What can hang from each mark
L: N
T: N
N: F L Q R S T U W
Q: G
F: N
C: N
G: N
S: Y
K: N

Each row was made from one small tree. The marks that hang from a mark follow it in brackets, in alphabetical order. Every link used is in the known rows. Write each row's tree.
Known rows
K[N[Q R S[Y] T W]]: [ 0.08, -0.49, -0.51,  0.11, -0.39, -0.01,  0.01, -0.22,  0.11,  0.59,
  0.25, -0.24,  0.00, -0.39,  0.05,  0.25, -0.08,  0.02, -0.15, -0.13,
  0.01, -0.33, -0.09, -0.35]
T[N[F Q R W]]: [-0.36, -0.37, -0.20, -0.04, -0.25,  0.26, -0.05,  0.01,  0.07,  0.37,
 -0.20, -0.22, -0.12, -0.34,  0.18,  0.28, -0.05,  0.04, -0.08, -0.13,
 -0.43, -0.14, -0.16, -0.22]
K[N[F Q[G] W]]: [-0.23, -0.25, -0.29,  0.13, -0.35,  0.18,  0.03, -0.26,  0.16,  0.46,
  0.02,  0.01,  0.09, -0.24,  0.04,  0.05, -0.18,  0.05, -0.15, -0.14,
 -0.29, -0.20, -0.17, -0.31]
S[Y]: [ 0.00,  0.08, -0.01,  0.07, -0.03, -0.04,  0.05, -0.07, -0.03,  0.10,
  0.03,  0.02, -0.03,  0.00, -0.08, -0.08,  0.02, -0.05, -0.08,  0.02,
  0.15,  0.02,  0.02, -0.06]
L[N[F Q[G] S T W]]: [-0.16, -0.31, -0.14,  0.34, -0.50, -0.01, -0.05, -0.14,  0.16,  0.63,
  0.08, -0.27,  0.31, -0.40,  0.08,  0.25, -0.06,  0.05, -0.14, -0.30,
 -0.24, -0.51, -0.08, -0.34]
G[N[F Q W]]: [-0.33, -0.15, -0.20,  0.12, -0.27,  0.07,  0.03,  0.06, -0.03,  0.30,
 -0.14, -0.04,  0.03, -0.24,  0.04,  0.26, -0.10,  0.07, -0.07, -0.15,
 -0.31, -0.17, -0.22, -0.08]
F[N[L S U W]]: [ 0.02, -0.28, -0.20, -0.20, -0.28,  0.03,  0.15,  0.06, -0.01,  0.38,
  0.18, -0.20,  0.16, -0.29,  0.17,  0.03, -0.10,  0.20, -0.07, -0.13,
  0.03, -0.02, -0.06, -0.01]
C[N[F R S]]: [-0.18, -0.15, -0.01, -0.21, -0.09, -0.03, -0.01, -0.11,  0.00,  0.55,
 -0.06, -0.14, -0.04, -0.23,  0.19,  0.21, -0.14,  0.05, -0.04, -0.01,
 -0.18, -0.13, -0.07, -0.07]
Q[G[N]]: [-0.05, -0.04, -0.09,  0.19, -0.09, -0.06,  0.07,  0.07, -0.08,  0.06,
 -0.12,  0.08,  0.14, -0.02,  0.09, -0.08, -0.02,  0.12, -0.09, -0.07,
 -0.16, -0.13, -0.05,  0.02]
K[N[Q U]]: [ 0.04, -0.26, -0.31, -0.02, -0.18, -0.06, -0.05, -0.09,  0.03,  0.18,
  0.05, -0.07, -0.06, -0.15,  0.10,  0.12, -0.15,  0.11, -0.10, -0.06,
  0.14, -0.11, -0.03, -0.04]
T[N[F S U W]]: [-0.20, -0.28, -0.08, -0.28, -0.21,  0.15,  0.07, -0.08,  0.04,  0.38,
 -0.02, -0.40,  0.10, -0.33,  0.19,  0.12, -0.05,  0.05, -0.02, -0.08,
 -0.16, -0.11, -0.05, -0.08]
K[N[F L Q R U W]]: [-0.26, -0.39, -0.43, -0.07, -0.46,  0.01,  0.02, -0.05,  0.11,  0.64,
  0.05, -0.22, -0.23, -0.51,  0.28,  0.28, -0.25,  0.12, -0.15, -0.21,
 -0.16, -0.18, -0.17, -0.20]
C[N[F L Q R U W]]: [-0.36, -0.35, -0.30, -0.03, -0.35, -0.01,  0.01, -0.03,  0.09,  0.73,
 -0.10, -0.15, -0.26, -0.48,  0.33,  0.36, -0.20,  0.14, -0.13, -0.18,
 -0.26, -0.08, -0.22,  0.00]
Q[G[N[F L R W]]]: [-0.33, -0.16, -0.22,  0.14, -0.38,  0.02,  0.12,  0.12,  0.01,  0.51,
 -0.10, -0.06, -0.01, -0.37,  0.26,  0.09, -0.11,  0.15, -0.13, -0.19,
 -0.44, -0.20, -0.20, -0.14]
T[N]: [ 0.01, -0.14,  0.02, -0.08,  0.04,  0.12,  0.05, -0.06,  0.01, -0.08,
 -0.15, -0.12,  0.08,  0.00,  0.06,  0.00,  0.02,  0.07, -0.04,  0.03,
 -0.11,  0.03,  0.02, -0.06]
N[Q[G] R S[Y] T]: [ 0.04, -0.33, -0.25,  0.33, -0.36, -0.08, -0.12, -0.11,  0.01,  0.63,
  0.16, -0.14,  0.06, -0.35,  0.09,  0.08, -0.03, -0.01, -0.19, -0.22,
 -0.04, -0.43, -0.03, -0.08]
G[N[F Q R S T W]]: [-0.24, -0.41, -0.35,  0.11, -0.43, -0.02, -0.06,  0.13,  0.01,  0.63,
  0.02, -0.30,  0.03, -0.51,  0.18,  0.46, -0.11,  0.07, -0.05, -0.24,
 -0.36, -0.46, -0.22, -0.13]
L[N[S U]]: [ 0.08, -0.13,  0.02, -0.05, -0.18, -0.22, -0.04,  0.03, -0.05,  0.19,
  0.06, -0.28,  0.13, -0.16,  0.18,  0.11,  0.01,  0.11, -0.05, -0.09,
  0.21, -0.20,  0.15, -0.06]
T[N[L Q[G] S]]: [ 0.12, -0.40, -0.07,  0.12, -0.20,  0.13,  0.06, -0.35,  0.06,  0.31,
 -0.01, -0.15,  0.32, -0.30,  0.15, -0.02, -0.09,  0.23, -0.20, -0.14,
 -0.29, -0.24,  0.03, -0.01]
K[N[Q T W]]: [ 0.03, -0.37, -0.42,  0.16, -0.28,  0.06,  0.03, -0.17,  0.19,  0.24,
  0.13, -0.09,  0.05, -0.22, -0.02,  0.24, -0.12,  0.06, -0.06, -0.10,
 -0.07, -0.19, -0.15, -0.26]
L[N[Q T]]: [ 0.03, -0.18, -0.08,  0.34, -0.25, -0.15, -0.10,  0.02,  0.09,  0.14,
 -0.04, -0.15,  0.13, -0.16,  0.02,  0.29, -0.01,  0.06, -0.09, -0.17,
  0.04, -0.31,  0.02, -0.20]

Write each row's tree
[-0.09, -0.04,  0.08,  0.14, -0.31, -0.11, -0.06, -0.19, -0.02,  0.47,
  0.00, -0.22,  0.22, -0.25, -0.01,  0.19, -0.06,  0.02, -0.19, -0.16,
  0.05, -0.32,  0.06, -0.29]
L[N[F Q S[Y]]]
[-0.23, -0.09,  0.02, -0.21, -0.12,  0.06,  0.02,  0.05,  0.01,  0.20,
 -0.18, -0.25, -0.02, -0.17,  0.17,  0.07, -0.08,  0.04, -0.03, -0.05,
 -0.06, -0.06, -0.04, -0.01]
T[N[F U]]
[-0.13, -0.19, -0.18, -0.18, -0.18, -0.04, -0.03,  0.37, -0.12,  0.22,
 -0.04, -0.08, -0.16, -0.12,  0.21,  0.07, -0.07,  0.09, -0.05, -0.10,
  0.09, -0.02, -0.06,  0.01]
F[N[R U]]
[-0.11, -0.35, -0.31,  0.31, -0.36,  0.15,  0.02,  0.08,  0.09,  0.35,
  0.04,  0.03,  0.19, -0.17,  0.01,  0.08, -0.05,  0.10, -0.12, -0.23,
 -0.22, -0.21, -0.19, -0.17]
F[N[Q[G] T W]]
[-0.15, -0.35, -0.36,  0.17, -0.31, -0.01,  0.05,  0.10, -0.02,  0.30,
 -0.07, -0.06, -0.12, -0.35,  0.22,  0.30, -0.06,  0.19, -0.12, -0.16,
 -0.33, -0.15, -0.16, -0.03]
G[N[L Q R W]]
[-0.16, -0.03,  0.01,  0.10, -0.32, -0.24, -0.05,  0.17,  0.05,  0.35,
 -0.05, -0.33,  0.03, -0.25,  0.13,  0.23, -0.06,  0.00, -0.02, -0.19,
  0.13, -0.29, -0.01, -0.18]
L[N[F T U]]
[ 0.00, -0.23, -0.09, -0.20, -0.14,  0.02, -0.02,  0.15, -0.10,  0.26,
  0.07, -0.10,  0.08, -0.11,  0.14,  0.07, -0.06,  0.12, -0.06, -0.05,
 -0.06, -0.12, -0.01, -0.11]
F[N[R S]]
[-0.22, -0.28, -0.26, -0.01, -0.36, -0.05,  0.02,  0.17,  0.01,  0.55,
  0.04, -0.33,  0.05, -0.42,  0.18,  0.35, -0.07,  0.04,  0.00, -0.16,
 -0.29, -0.37, -0.19, -0.16]
G[N[F R S T W]]
[-0.08, -0.56, -0.46,  0.19, -0.46, -0.03, -0.14,  0.05,  0.06,  0.68,
  0.18, -0.28, -0.05, -0.51,  0.27,  0.20, -0.02,  0.02, -0.09, -0.29,
 -0.15, -0.42, -0.11,  0.03]
N[Q[G] R S T U W]
[-0.02, -0.06,  0.10,  0.07, -0.28, -0.17, -0.03, -0.04,  0.07,  0.40,
  0.06, -0.33,  0.27, -0.24,  0.05,  0.25, -0.06,  0.02, -0.04, -0.14,
  0.01, -0.39,  0.03, -0.28]
L[N[F S T]]
[-0.17, -0.07, -0.15,  0.20, -0.42, -0.21,  0.09,  0.16,  0.01,  0.53,
 -0.06, -0.17,  0.11, -0.39,  0.22,  0.07, -0.17,  0.15, -0.11, -0.25,
 -0.10, -0.32, -0.16,  0.07]
Q[G[N[F L T U]]]
[-0.38, -0.16, -0.21, -0.15, -0.29,  0.01, -0.05,  0.21,  0.00,  0.47,
 -0.02, -0.23, -0.30, -0.34,  0.23,  0.17, -0.06, -0.06,  0.02, -0.14,
 -0.14, -0.09, -0.15, -0.06]
N[F R U W]
[-0.15, -0.30, -0.21,  0.31, -0.37, -0.04, -0.06,  0.02,  0.06,  0.30,
 -0.03, -0.12,  0.05, -0.24,  0.19,  0.10,  0.03,  0.10, -0.15, -0.23,
 -0.05, -0.22, -0.01, -0.13]
L[N[Q[G] U W]]
[-0.10, -0.22, -0.13,  0.24, -0.23,  0.01, -0.03, -0.04,  0.07,  0.10,
 -0.05, -0.08,  0.07, -0.14,  0.05,  0.23,  0.03,  0.07, -0.08, -0.13,
 -0.10, -0.14, -0.02, -0.25]
L[N[Q W]]
[-0.23, -0.21, -0.08, -0.20, -0.24,  0.01,  0.02,  0.10,  0.01,  0.41,
 -0.18, -0.33, -0.17, -0.37,  0.34,  0.14, -0.13,  0.12, -0.09, -0.12,
 -0.16, -0.09, -0.06, -0.03]
T[N[F L R U]]
[-0.27, -0.10, -0.16,  0.04, -0.27, -0.13, -0.05,  0.19, -0.12,  0.32,
 -0.16, -0.11, -0.04, -0.27,  0.15,  0.23, -0.15,  0.09, -0.08, -0.17,
 -0.08, -0.22, -0.13,  0.12]
G[N[F Q U]]
[ 0.05, -0.21, -0.18,  0.16, -0.39, -0.20,  0.04, -0.01,  0.05,  0.44,
  0.19, -0.40,  0.14, -0.31,  0.09,  0.16,  0.06,  0.02, -0.08, -0.15,
  0.27, -0.27,  0.04, -0.22]
L[N[S[Y] T U W]]
[-0.22, -0.31, -0.28, -0.12, -0.39, -0.05, -0.06,  0.15,  0.06,  0.68,
  0.15, -0.43, -0.12, -0.51,  0.24,  0.29, -0.06, -0.07,  0.04, -0.20,
 -0.09, -0.31, -0.15, -0.06]
N[F R S T U W]
[ 0.20, -0.35, -0.28, -0.08, -0.28, -0.11,  0.02, -0.28,  0.05,  0.40,
  0.21, -0.19,  0.11, -0.36,  0.16,  0.13, -0.23,  0.21, -0.15, -0.11,
  0.11, -0.21,  0.02,  0.00]
K[N[L Q S U]]
[ 0.07, -0.28, -0.26, -0.01, -0.39, -0.07,  0.19,  0.03,  0.01,  0.58,
  0.27, -0.26,  0.18, -0.36,  0.08,  0.06, -0.09,  0.13, -0.11, -0.16,
  0.20, -0.14, -0.09, -0.10]
F[N[L S[Y] T U W]]
[-0.07, -0.53, -0.59,  0.08, -0.40, -0.05, -0.08,  0.06,  0.13,  0.46,
  0.13, -0.23, -0.23, -0.39,  0.21,  0.32, -0.12,  0.06, -0.06, -0.18,
  0.01, -0.24, -0.15, -0.17]
K[N[Q R T U W]]
